Each row was made from one walk, in order. Every step used is in the known rows, and no mark comes twice. Write each row's walk.
Known rows:
daku -> fepa -> duzu -> lage -> biran: [  1   8  -9 -14   1  -4  -5  -9  -2   1  -5  11  -5  -3 -14   8  -9   8
  -1  18  -3 -11  -1  -3 -26 -22 -25]
lage -> biran -> fefiv -> ratuv: [ -8  -3  -4  -9  10 -26  13  17   6   1  -1  -5   2  -7   3  18 -18   4
   3  -7   0  -7  -8 -14  -2 -12  -8]
fefiv -> ratuv -> duzu -> lage: [ -6  -3   1  -7  -9 -30  14   1   8  -3   2   6  -2  -5  -2  16 -27   7
  -1 -11   3  -6   2  -2  -5 -21  13]
fepa -> duzu -> lage: [ -3   3  -1 -11  -1 -19  15   1   4   1  -1  12  -3  -3  -2  -2  -2  12
  -3 -17   6 -13   3  -4  -8  -3  -8]
potuv -> daku: [  4   3   2  12   3  37   6   1 -12  -4  -2  10   7   0   5  -9 -24  -1
  -3  26  -3   0   7  -1   8   3  20]
potuv -> daku -> fepa: [  6  14  -9  -3 -11  36   2  -1  10  -5  -2  13  -5  -8  -1 -22 -33  -4
  12  25  -2  -5   2   2  19  -3   8]
daku -> fepa -> duzu: [ -2   8 -12 -12 -19  10   3   4  25   2   2  12  -8  -5  -9 -20  12   6
  11 -15   6 -17   4   5   9  -6   3]
ratuv -> lage -> biran -> fefiv: [  4  -2  -3 -14   1  -5   7   0  -1   1  -7  -4 -12  -5 -17  16 -13   6
  -3   3   4  -7  -5  -2  -2 -16 -17]
duzu -> lage: [  0   4   2  -8   7 -21  12  -2  -5  -1  -3   6  -2  -3   2   5 -17   7
  -3  -3   2  -4  -1  -6  -8  -2 -14]
potuv -> daku -> fepa -> duzu -> lage: [ -1  10  -6 -12  -6  -1  16   1   8  -1  -2  18  -6  -7  -2 -12 -18  11
   3  -5   5 -16   5  -2   1  -4  -5]
fefiv -> biran: [ -7  -8  -1   1  21 -17   3  -2 -27  -1   1  -1   2   8 -11  10  -9   1
   9 -18  -2   6  -1   0 -13 -18  -5]
lage -> biran -> fefiv -> ratuv -> potuv -> fepa: [  6   4   0   6  15 -30  11  -8  13   0   4   1  -7  -6   3  30   2 -10
  -1  21   1 -12   0 -10   4 -14  19]
potuv -> fepa -> duzu -> lage: [  0   5   0 -12   7 -28  19  -1   6   0  -1  14   1  -6  -2   2  -1   7
  -3 -13   4 -13   7  -5  -8  -6  -2]
lage -> biran -> fefiv: [  3  -5  -7 -12   9  -5   8   4   9   1  -7  -4 -11  -3 -10   9 -11   3
  -2   2   0  -5  -8  -5  -6 -15 -25]
potuv -> fepa -> duzu -> lage -> biran -> fefiv: [  4  -2  -7 -19  13 -21  17   3  13   1  -7   3 -10  -7 -11  11 -13   6
  -4  -2   2 -11  -4  -8  -9 -18 -24]
ratuv -> duzu -> lage -> daku: [  4   0 -10   6 -11   0  11 -13  -6   0  -2  17  -4  -6  -3  18 -13   5
  -1  11  -6  -7  -2  -2 -28 -26 -13]
lage -> biran: [  2   2  -4  -3   5   6 -15  -9 -11   2  -4   0   0   1 -11  14  -2   0
  -4  26  -8  -1  -2  -1 -24 -18 -17]
fepa -> daku -> potuv: [ -5  10  -7   4  -2  32  -8   4  34   4  -1   5 -10  -2   5  -1  19   2
   6 -16  11  -8  -6  -9  30   4  -3]
duzu -> lage -> biran -> fefiv -> ratuv -> potuv: [ -1   0  -2  10   1 -25  10  -4  10   3   3  -3 -20   2   4  30  -7   2
   1  12   9 -19 -10 -11   5 -11   5]
biran -> fefiv: [  2  -6  -4 -10   5 -10  18  11  17   0  -4  -4 -11  -4  -3  -2 -11   3
   1 -17   5  -5  -6  -4  12  -2 -12]
duzu -> lage -> biran -> fefiv -> ratuv: [ -8  -2  -3 -11  12 -34  17  16   5   0  -2  -3   1  -8   4  20 -23   6
   1  -8   1  -8  -8 -16  -5 -12 -13]
fefiv -> biran -> lage -> daku -> fepa -> duzu: [ -4   6 -17 -11 -14   8   9   3   4   4   0  17  -4  -5 -11 -12   6   6
  13 -15   1 -16   2   3 -15 -19 -10]
daku -> fepa -> duzu -> lage -> biran -> fefiv: [  3   1 -12 -21   3 -12  14   4  17   1  -7   4 -16  -7 -13   3 -17   9
   2  -3   3 -14  -7  -6  -5 -18 -31]
potuv -> fepa: [  7   4   3  -3  15 -19   8  -5   6  -2   1   4   6  -7   2   9   2 -10
  -2   9  -4   0   6  -4   1  -6  14]
fepa -> duzu -> lage -> biran: [ -1   3  -5 -11   5  -8  -5  -8  -8   2  -5   9  -2  -1 -12  14  -3   9
  -6  16  -3 -10   0  -3 -30 -20 -23]
daku -> potuv -> fepa -> duzu: [ -2   5  -3  -8  -1  -4   3   0  29   6   3  12   0  -6  -2  -3  26   0
   0 -10   9 -16   9  -2  11  -4  21]
daku -> fepa -> duzu -> lage: [ -2   9  -6 -16  -8 -14  14   1  12   0  -2  15  -9  -7  -4  -9  -9  11
   4 -14   6 -15   2  -3  -2  -5 -11]
biran -> lage -> daku: [  1   3  -8   2  -2   5   9   0 -23   3  -5  12   8  -6   1   9  -8   1
  -1  15  -8   0  -4  -3 -39 -13 -21]
ratuv -> duzu -> lage: [ -1  -3   1  -7 -12 -20  10  -6   8  -3   0   7  -6  -3  -7  11 -23   6
  -3  -7   2  -5   3   3  -6 -20   9]

Which walk is each row?
[  3   2  -1  20   3  25   9  -2  -4  -1   1   6  -6   2   7  11 -25  -1
  -2  37   2 -12   1  -7  11  -7  25]  lage -> biran -> fefiv -> ratuv -> potuv -> daku
[ -7   6  11  -3 -12 -15   6   2 -22  -1   3  -3   3  -6  -6  24 -10   6
   0  -5   7  -8   5  -1   7  -2  23]  fefiv -> ratuv -> lage
[  6  12  -2  -3  14 -12   4 -11  15   3  -2  14   1 -11   6  16   0  -8
  -2  19   2  -8   1 -12   3  -8   6]  duzu -> lage -> daku -> potuv -> fepa
[ -6   3   8  -8  -9 -19  15   7 -14  -1   0  -5  -3  -8  -7  23 -15   7
   0 -14  10 -10   2  -3  13  -2  17]  biran -> fefiv -> ratuv -> lage
[  4   7 -10   2   1  -6  17  -9  -7   2  -3  22   1  -8   1  13   2   6
  -1   8  -5 -12   0  -8 -29 -16 -21]  potuv -> fepa -> duzu -> lage -> daku
[  4   9   2  -6  13 -10  -2  -6  23   2   0   5   1  -9   4   9   4 -11
  -2  12   5  -5   3  -8  16  -2  20]  daku -> potuv -> fepa
[  0   4  -4   5 -11   0  14  -5 -21   1  -2   9  -2 -10  -3  26  -7   6
   1   6  -1 -11  -3  -6 -14 -14  -8]  biran -> fefiv -> ratuv -> lage -> daku
[  2  -4  -8 -17   7 -13  14   5  12   2  -7   2 -12  -4 -11   8 -13  10
  -3  -6   3 -11  -6  -7  -9 -17 -29]  fepa -> duzu -> lage -> biran -> fefiv
[ -1   9 -17  -7 -21  17   5  -1  19   3   1  18  -8  -8  -8 -15  15   6
  11  -7   2 -19   2   3  -3 -12  -7]  lage -> daku -> fepa -> duzu
[ -1   9 -12  -6 -18  28   6   4  18   1   1  16  -5  -6  -6 -25   0   5
   9  -2   4 -17   8   4  13  -5  12]  potuv -> daku -> fepa -> duzu
[ -2   6  -6  -9  -2  -3   7   2  18   7   1  15   4  -8  -2  -1  22   1
  -1  -6   7 -16   8  -3  -4  -9  13]  biran -> lage -> daku -> potuv -> fepa -> duzu
[ -1   2  -3   2  -2 -16  12  -1  20   4   7   9  -4  -3   1   8  27  -1
   2  -7   7 -20   9  -3   5  -8  27]  fefiv -> ratuv -> potuv -> fepa -> duzu
[ -5  -5   0 -10  -8 -34  20   4  14  -3   1   4  -6  -6  -2  16 -31   8
  -1 -16   4  -8  -1  -3  -1 -21  10]  biran -> fefiv -> ratuv -> duzu -> lage
[  6  16 -16  -7 -12   8   7  -8   6  -2  -4  18 -10 -12  -2  -5 -22   1
  13  15  -4 -10  -7  -3  -7 -13 -26]  duzu -> lage -> daku -> fepa
[ -1   7   0 -14   5 -24  14  -2  14   2  -1  14  -2  -7   0   2   0   7
  -4 -11   8 -15   5  -8  -1  -4   1]  daku -> potuv -> fepa -> duzu -> lage
[ -2  -1  -4  -8  -1 -16  -5  -9  -5  -1  -2   4  -1  -2 -12  27 -21   5
  -5  20  -6  -5  -1  -2 -28 -33  -9]  fefiv -> ratuv -> duzu -> lage -> biran
[  2   5  -5 -12  10 -13  -2 -10  -6   2  -4  10   1  -3 -12  17  -2   5
  -7  19  -5 -10   2  -4 -30 -22 -19]  potuv -> fepa -> duzu -> lage -> biran
[  6  14 -18  -3 -15  19   2  -8   9  -1  -2  15  -9 -11  -3  -7 -13  -2
  14  18  -6  -8  -7  -1  -3 -13 -20]  lage -> daku -> fepa
[ -1   6  -7  -5  -3   1   5  -3  25   7   2  16   0  -7  -1   0  27   1
   1  -4   6 -17   8  -4   3  -8  14]  lage -> daku -> potuv -> fepa -> duzu
[  2   4   3  24   0  26   8  -3  -6  -2   4   8  -2   3  12   6 -21  -3
  -1  34   3  -9   4  -5  15   0  34]  fefiv -> ratuv -> potuv -> daku
[  2  13 -17  -6 -20   1   9  -6  14  -3  -1  17  -9 -14  -3   2 -27   1
  14  11  -4 -12  -6  -3  -6 -24 -12]  fefiv -> ratuv -> duzu -> lage -> daku -> fepa
[  4   6  -9   5   1  -2  12 -10 -15   1  -5  17  -1  -6   3  14 -10   5
  -1  14  -6  -6  -5  -8 -29 -13 -29]  duzu -> lage -> daku
[  3  -7  -7 -15   3 -15  12   1  14   0  -6  -1 -14  -5 -14  14 -22   7
  -4  -1   2  -7  -7  -4  -8 -25 -20]  ratuv -> duzu -> lage -> biran -> fefiv
[  0   7  -5 -13   9 -10  -7 -11   2   4  -5  10  -1  -4 -10  17  -2   5
  -6  21   0 -12   1  -7 -23 -20 -16]  daku -> potuv -> fepa -> duzu -> lage -> biran
[ -4  11 -14  -8 -25  10   8   1  12   3   2  17  -6 -10  -8  -5  11   8
  11 -10   5 -22   4   2  -1 -12   3]  fefiv -> ratuv -> lage -> daku -> fepa -> duzu
[  4   8  -9  14  11   6  22   6  29  -4   4   4 -10  -5   8  16  26  -5
  10 -23   1 -11  -2 -13  22  -9  -3]  biran -> fefiv -> ratuv -> potuv -> fepa -> daku
[ -3   2   1  19  -5 -15   2  -5   8   3   7  -3 -14   4   9  24   4  -2
   3  11   9 -15  -6  -6  10  -4  22]  fefiv -> ratuv -> potuv
[  6   7 -10   9  -2  -5  16 -15  -4   3  -1  22  -6  -6   1  17   7   5
  -1  13  -2 -16  -1  -8 -25 -17 -15]  ratuv -> potuv -> fepa -> duzu -> lage -> daku
[  8  15  -9   7 -13  37   1  -7  13  -4   1  12 -15  -4   0 -14 -27  -5
  11  33   2 -11   0   2  23  -4  15]  ratuv -> potuv -> daku -> fepa
[  1  11  -5  -6  -9  -2  15  -5  11   0   0  18 -12  -4  -2  -7 -15  10
   3   1   8 -20   3  -2   4  -5   0]  ratuv -> potuv -> daku -> fepa -> duzu -> lage
[ -2   9 -16 -12 -20  13   8   4  14   4   0  17  -4  -8  -8 -16   9   6
   9  -7   2 -17   2   3 -10 -12  -7]  biran -> lage -> daku -> fepa -> duzu
[  4  15  -8   7 -13  29   4  -3  13  -4   2  12 -11  -6   4 -10 -31  -5
  13  30   2 -12  -1  -1  23  -4  18]  fefiv -> ratuv -> potuv -> daku -> fepa
[  7   9  -8  17   8  16  13  -3  23  -4   4   6  -9  -1   6  12  34  -6
   8 -13  -1  -8   0  -8  18  -7  -2]  ratuv -> potuv -> fepa -> daku
